Each row was made from one walk, in order. Every step used is in the known rows, and no mark comes twice. Write each row's walk.
Known rows:
H, K: [11 13  6 -3 -8 -3  0 -7  6 14  3 12 -7 -3 14  0  1 -5 -4 12 -1 -8 20 -4
 17 18 14  1 24 10  0 -7 -5 -8 -2]
L, B, X: [  1  10  10   2   7 -11 -11  -8   2   8  -8   8 -16  -9   2  -8  17   1
  -3   6  -7  23   2  16   2  12  14   0   7 -11 -14   1  19 -12  -7]
E, R, L: [  3   4  -8  -1   2  -2   4  -2   5   9   0   4   4  13   4  14   3  10
  -3   0  -2  -7   1  -7   7  -5  -2 -12  14   8   1  14 -12  -1   5]
L, B, X, R, E, K, H: [-29 -10  -2  -8   8 -10  -7 -20  13 -18  -5  -1  10 -13 -12 -17  14   7
   5  -9  11  17 -20  31 -23  -4  11  15 -14 -18   4   4   1   3   4]
L, B: [  6   4   6   4  -1 -12   1  -9   8  17   2  13 -15  -3   6   3   7   5
   4  10  -4   9  11   7  11   6   7   3  15   5 -10   5  14  -9   1]
H, K, T: [ 14  14  12  -1 -10   0   1   2   3  22  16   6  -7  -9  11   3 -14  -7
   1   6   7 -18  17 -11  13  11  10  17  18   6   0 -13  -8  -6   1]
K, E, R, X: [ -1   9  -7   7   3   2   6   4  -1   3  -6 -11  -1  10   6   6 -13  13
   9   4  -1  -7   1 -18 -13 -11  -6   1   9   2  -9   0 -16  -3  11]
X, B: [ 14   3   8   7  -8   2   0   1  -8   1  -3  17  -7  -2  -1   4   8  -4
   0   4 -15   4   2   0  24  -1   4  -8  -5   6 -12   1   6   3  -3]
B, X, R: [  1   0   8  -9   7   8 -11   0  -7  -3  -7  11  -3  -3  -3  -4  15   4
 -10 -10  -8  13 -10  16   4   3  12  -5 -11   4 -22  -5  15   5  -2]
A, R, E, K: [  2 -15  -5  -1 -17  -5  12 -10   9  12   0 -14   4  10  -8  15   1   2
   5  16   9   8   4   2 -12   1   2  -2  -1  29  30  17  -6   8  13]
E, R: [ 9 10  0 -8 -5  1  9 -5  0 22  1  9 -1 14  7 11 -3  9  2  5 -1  2  7 -9
 13 -4  3 -5 16 11 -4  6 -5  6 16]
L, B, X, R, E: [-12  -9   5  -6  15   0 -15  -5   7  -9 -14   4  -8 -10  -6 -12  28   5
   2 -12   0  19 -15  24 -12   1  12   1 -13 -15 -15  10  25  -1  -4]
T, K: [ 17   0   0  -6  -7 -12   7   2 -10  11   4  14  -2  -1  -2  10 -16 -12
  -5   6  -9   2  15  -6  15  22   7   4   5  13   9  -4   3  -7  -5]
B, X: [ 12  10   8  -3   4  -3 -10  -2  -7   9  -7   9  -9  -5   0   1   9  -1
  -2   3  -8  15   2   7   5  13  14  -6  -2   5  -8  -5   6  -9  -3]
R, T, K: [ 13  -6   2 -11   0 -14   1   4  -8   9  10   4  -3 -10  -1   2 -11 -19
  -5   5  -5 -14  14 -11  13  16  -4   3  -5   6  22  -3  10  -8  -3]
A, R, T: [ 11 -12   7  -5  -6  -3   8   6   3  15  10  -9 -11   6   4   7  -1  -9
   2  11   2 -11   8  -2   9  -9  -3  -8   1  29  13   7  14   3   5]
A, R: [ 17  -3   3   0 -16   0  13   3   3  19   4   2 -13  11   2  14  -5  -1
   0  12  -2   3  10   6  11  -5   7  -8   9  39   0   2   7   5   3]
L, B, X, R, T, K, E: [-16 -15   4  -6  10   1 -10  11  -8 -20   0  -4  -4 -19 -10 -23  -2  -9
  -6 -11   3   0  -9  14 -16   4  -7  11 -23 -26  -3 -11  30   0 -13]
A, R, T, K: [ 15 -16   2  -7 -11  -8  10  11  -7   8  12  -9  -3   3  -3   5 -12 -23
  -8  10   0  -8  14  -4   4   6  -7  -1  -4  23  28   0  16   2  -5]
H, K, E, R: [ -1  16  -3   0 -13  11   9   0   6  12   3   0   0  10  12   1 -20   8
   8   6  10 -11  12 -15   4  -5   2   2  28   5  -4 -12 -18   6  11]
X, R, L: [ -1  -9  -1  -6   3  -1   0  -2   4  -8   1  11   0   2  -1   8  12   5
 -10 -14  -9 -13  -6   9   8  -6   6 -10   0   8 -13   9   1   0  -5]
A, R, L, B, X: [ -1  -7   2  13   2  -8  -6  -3  10  -6  -5 -10 -10   2  -3  -6  22   0
  -9   7   1  17  -2  25 -14   1   6 -11   4   4  -3  12  16  -8 -15]
T, K, E, R: [  5   1 -11  -5 -15   4  11   8 -11   9   2   2   4   9  -4  10 -35   1
   3   2   4  -3   7 -13   1   1  -4   7   7   9   3 -11 -11   4   8]
R, L, B: [  0  -1  -1   9   4 -18  -4  -8  14   2   0   8 -10  -6   5   5  14   4
  -4   2  -3  -3   5   9   6   6   5  -6  13  -1  -5  14   5 -17 -10]
B, L: [  7  11   1   1   8  -3  -2  -3   4   2  -2  18   1   4   3   6  10   2
  -1   0  -6  15   2   7  15   1   6 -17   3  13  -1   0   0  -5 -12]
E, R, X, B, L: [ -3  17  -2  17  19  12   1   0   1 -23 -16   0  21  10   1  -6  29   4
  -5  -4 -10  19 -10  -5   4 -16 -12 -24  -7 -16  -7  12  -8   9  -9]
B, X, R, L: [ -2  -5   3  -5  10   6 -13   1   0 -16  -8   7   2  -2  -6  -5  24   3
 -15 -17  -9   1 -14  17  -5   0   9 -13 -11  -4 -17   3   5  -1 -10]
Q, B, X, R: [ 11  10  13   1   6  13 -12  -1  -9  -6  -2   3  -6   6   9   0  29  -4
  -8  -8 -13   8  -9  14  17   5  10   1  -9   5 -23  -9   9   2  -6]

Write each row's walk:
[  0  13   3  19  23   1  -8   1   0 -27 -12   5  10  -5  -1  -7  30  -3
  -6  -1 -18  17  -9   1   8  -6  -7 -20 -13 -11  -8   7  -2  -3 -20]	R, X, B, L
[-12   0 -11   9   2  -5  -5   2  -2 -14  -8 -10   4   0  -8 -11  -9   2
  -9  -5   4  12  -5   6 -19   5  -8   0   1 -25  -2  -1  -5  -7 -11]	T, K, E, R, L, B, X
[  7   1   3 -12   4   1   4   1   3  19   5   0   1   8   8   7  -1   2
   6   4   4 -10   7 -17  10 -10  -9  -4   8   5  10   9   1   5  16]	E, R, T
[-19  14  -4  11   6   2 -11  -4  12 -11  -8 -10   2   0   6 -18   5   8
  -5   2  11   5  -3   8 -19   2  -1  -4  21 -28  -7  -5 -10  -8  -6]	H, K, E, R, L, B, X
[  5  12   1   3 -12   1   0   0   2   9   4   6 -11  -4  12   0 -20   0
   6   7   4 -16  13  -5   8  10   9   6  20  12  -5 -19 -10  -7   1]	H, K, E
[-10  15  -8  23  16  15  -1   9  -2 -31 -13  -6  17   6   0  -8   8   9
   6  -6  -6  14 -15  -6  -4 -23 -16 -20 -12 -17 -12   2 -13  10  -8]	K, E, R, X, B, L
[ -8   0  12  -4  11   3 -10  -7   3  -4  -9  12 -10  -6  -1 -14  25   6
 -10  -5  -4  21  -8  27  -1   0  13  -1  -3 -12 -24   1  26   2  -3]	L, B, X, R
[ 11  -2  -7  -2 -15  -4   5   9 -14   4   4   7  -8  -2  -6  10 -36  -4
   2   3  -3  -7  10  -6   5  13   2   7   0  11   0 -15   0  -9  -6]	T, K, E
[ -4   8   0  -5  -4   6   3   4   6   7   9  -9   0   2  13  -5 -15  -1
  11   6  14 -25  10 -20   0  -7 -10   2  17   0  10  -9 -12   5  13]	H, K, E, R, T
[  0 -13   2 -12   2   3  -2   1   3   2  -4   9  -4  -2  -4   9   8   4
   7 -11  -2  -4  -7   7   3  -5   9   0 -12  13  -7   9   8   3   3]	X, R, E
[ 10  -4  10  -6  10   5 -13   7 -15 -16   2  -8   2  -1   3 -10  19 -24
 -15 -11  -8  -6  -5   3  12  14  -5   8 -24  -8   4 -13  16   1 -13]	Q, B, X, R, T, K
[-13 -12   0   3   5  -6  -3  -6  15 -10  -1  12  -3  -2   3   0  22   8
  -7 -12  -4  -5  -5  18   2  -7   3  -5   3  -6 -18  14   9  -5  -8]	X, R, L, B
[-10  -5 -15   8  -7  -9   7   1   4  -4   0  -4   6   5  -4   4 -20   5
  -4  -3   5  -6   2  -1  -9  -1 -12   2  12 -10   3   4  -7  -8  -3]	T, K, E, R, L, B
[ -7 -16  -1  -9  -6   7   0  -6   4   3  10  -5   8  -6 -11  10  -3   7
   6  -9  13  -8  -8  -5 -10  -3   2  17 -16   1  11   9  -8  14  17]	X, R, E, K, T
[  0  -4  -5 -17  -4 -14  12   3  -3   6  15   2  12   2   2   0 -26 -11
   4  -2   9 -17   8 -10   8  -6 -11  10   2   0  26  -8 -10  -2   6]	E, R, T, K, H
[ -5  18   0  18  -1  15   3   4   2 -18  -9 -10   8   3   8 -13   4   1
   1   5  -2  -7   4 -20  -5  -4  -9  -3  10 -19 -10  -7 -19   6   0]	H, K, E, R, X, B
[  7 -10  -2  -5  -5  -6   0  12 -14   3  11  -3  -7 -12  -4   3 -30 -13
   8   2  -1 -21  10 -12   3  10  -9   6  -9   4  15 -12   3  -7  -5]	R, T, K, E
[ -9  10 -13  19  13  13   4  12 -10 -36 -14  -8  24   6  -9  -7  -3  -3
  -4  -7  -7  16 -11 -10 -10 -12 -22 -12 -16 -20   0  -4 -15   6 -18]	T, K, E, R, X, B, L
[-23 -10   1  -6   9  -1 -10 -19  11  -7 -14  -2   6  -8 -11 -13  33   7
  -3  -4   4  27 -15  21 -23   7   7   5 -14 -20   3  13  12   5   5]	L, B, X, R, E, K
[  9   4   5   0 -13  -3   6  -9  -1  22  16   1   1  -4  -2  12 -12   4
   1  10   8  -3   9 -13   4   7   4  15   3   7  12  -1 -14   4  16]	E, K, T
[  8  -2  -1 -15   3  -4   9   4  -5  12   7  -1   7   4   0   5 -11 -12
  -3   4   3  -8  12 -19   9   2 -14   0   2   1  22   2   2   4   6]	E, R, T, K
[ -6  19  -4   7   0   4   5   1   8   0  -4 -13   4   7  15  -5  -9   7
   4   7   7 -12   9 -21 -14   2  -3   6  25  -4  -5  -8 -21  -3   7]	H, K, E, R, X
[-19 -11   6  -3   8   5  -9 -10   5  -5   0  -9   5 -15 -14 -10  17   6
   1  -7  16  18 -15  13 -27   0   4  19 -20 -25   2  11   6   9   8]	L, B, X, R, E, K, T
[ -1  -2  -2  -6   0   5   5   8  -3  14   9  -6  -5   4   5   2 -17   7
  15   0  10 -15   2 -15   2 -16 -12  -3   2   2   4  -2  -5   7  19]	K, E, R, T
[  8 -20  -4   0 -17  -2  10  18 -11   5  14 -16  -8   1  -5   6 -34 -15
   5   6   4 -17   9  -5  -3  -1 -10   4 -10  20  22 -10   9   2  -6]	A, R, T, K, E
[  2   5  -7  -1 -10   7   8   4  -3  16   1   3  -4  13   4  10 -25  14
  12   2   6  -3   2  -9   5 -13  -1  -1  14  13 -11  -5 -10   7  16]	K, E, R
[ -7   7  -1   5  13  -4  -8  -9  10  -3 -10   0   2   4   1  -6  24  11
 -11   2   1  18  -9  11  -9  -2   1 -11  10 -20  -8  13   2  -6  -2]	E, R, L, B, X
[ -2   9  -4  17  -1  13   5   8  -7 -14 -10  -7   4   7   2   1  -1   9
   8   1  -9  -2  -5 -15  -4 -16 -12  -5  -5 -11 -14   1 -12   9   4]	K, E, R, X, B
[  5  10   3  12   7   9   4  -1  -3  -7 -10  -2   9   6   3   3  20   4
  -3   3 -11   8  -2 -16   8  -7  -9 -10   0 -10  -7  11  -5   8   5]	E, R, X, B
[  1   1   6   2   1  16 -13  -5  -4  -9   5 -20   6  -4  -6   3  21  -3
  -2  -8   7   0 -16   1  -8   4   3  21 -25 -10   3   0 -10   7   5]	Q, B, X, R, E, K, T
[ -6 -14 -11  -3 -22 -13  14 -12  13   5   8 -13   6   5  -6  10 -15   1
  16   9  14   0  -2  11 -14  -9   7   7  -1  31  31   6 -19   4  12]	A, R, E, K, H
[ -5 -14   2 -11   8   9 -12  16 -18 -17   2  -3   0 -13 -12 -15 -12 -13
  -3 -15  -1  -7 -10   4 -11   4  -5   5 -29 -13  -1 -17  16   3 -10]	B, X, R, T, K, E
[ -4 -18  -2 -12  -3   3  -1  16 -12  -7  11   0  -2 -10  -8  -2 -23 -11
   3 -13   2 -23  -2  -4   0  -2 -10   7 -17   0   4 -12   9   5  -3]	X, R, T, K, E
[ -7  -4  -7  -6 -13 -19   4 -19   9   6   3   0   7  -6  -4   7 -11   4
  17   4   8  -4  -2   3  -3   3   8  12  -2  13  23   2 -24  -8   9]	R, E, K, H
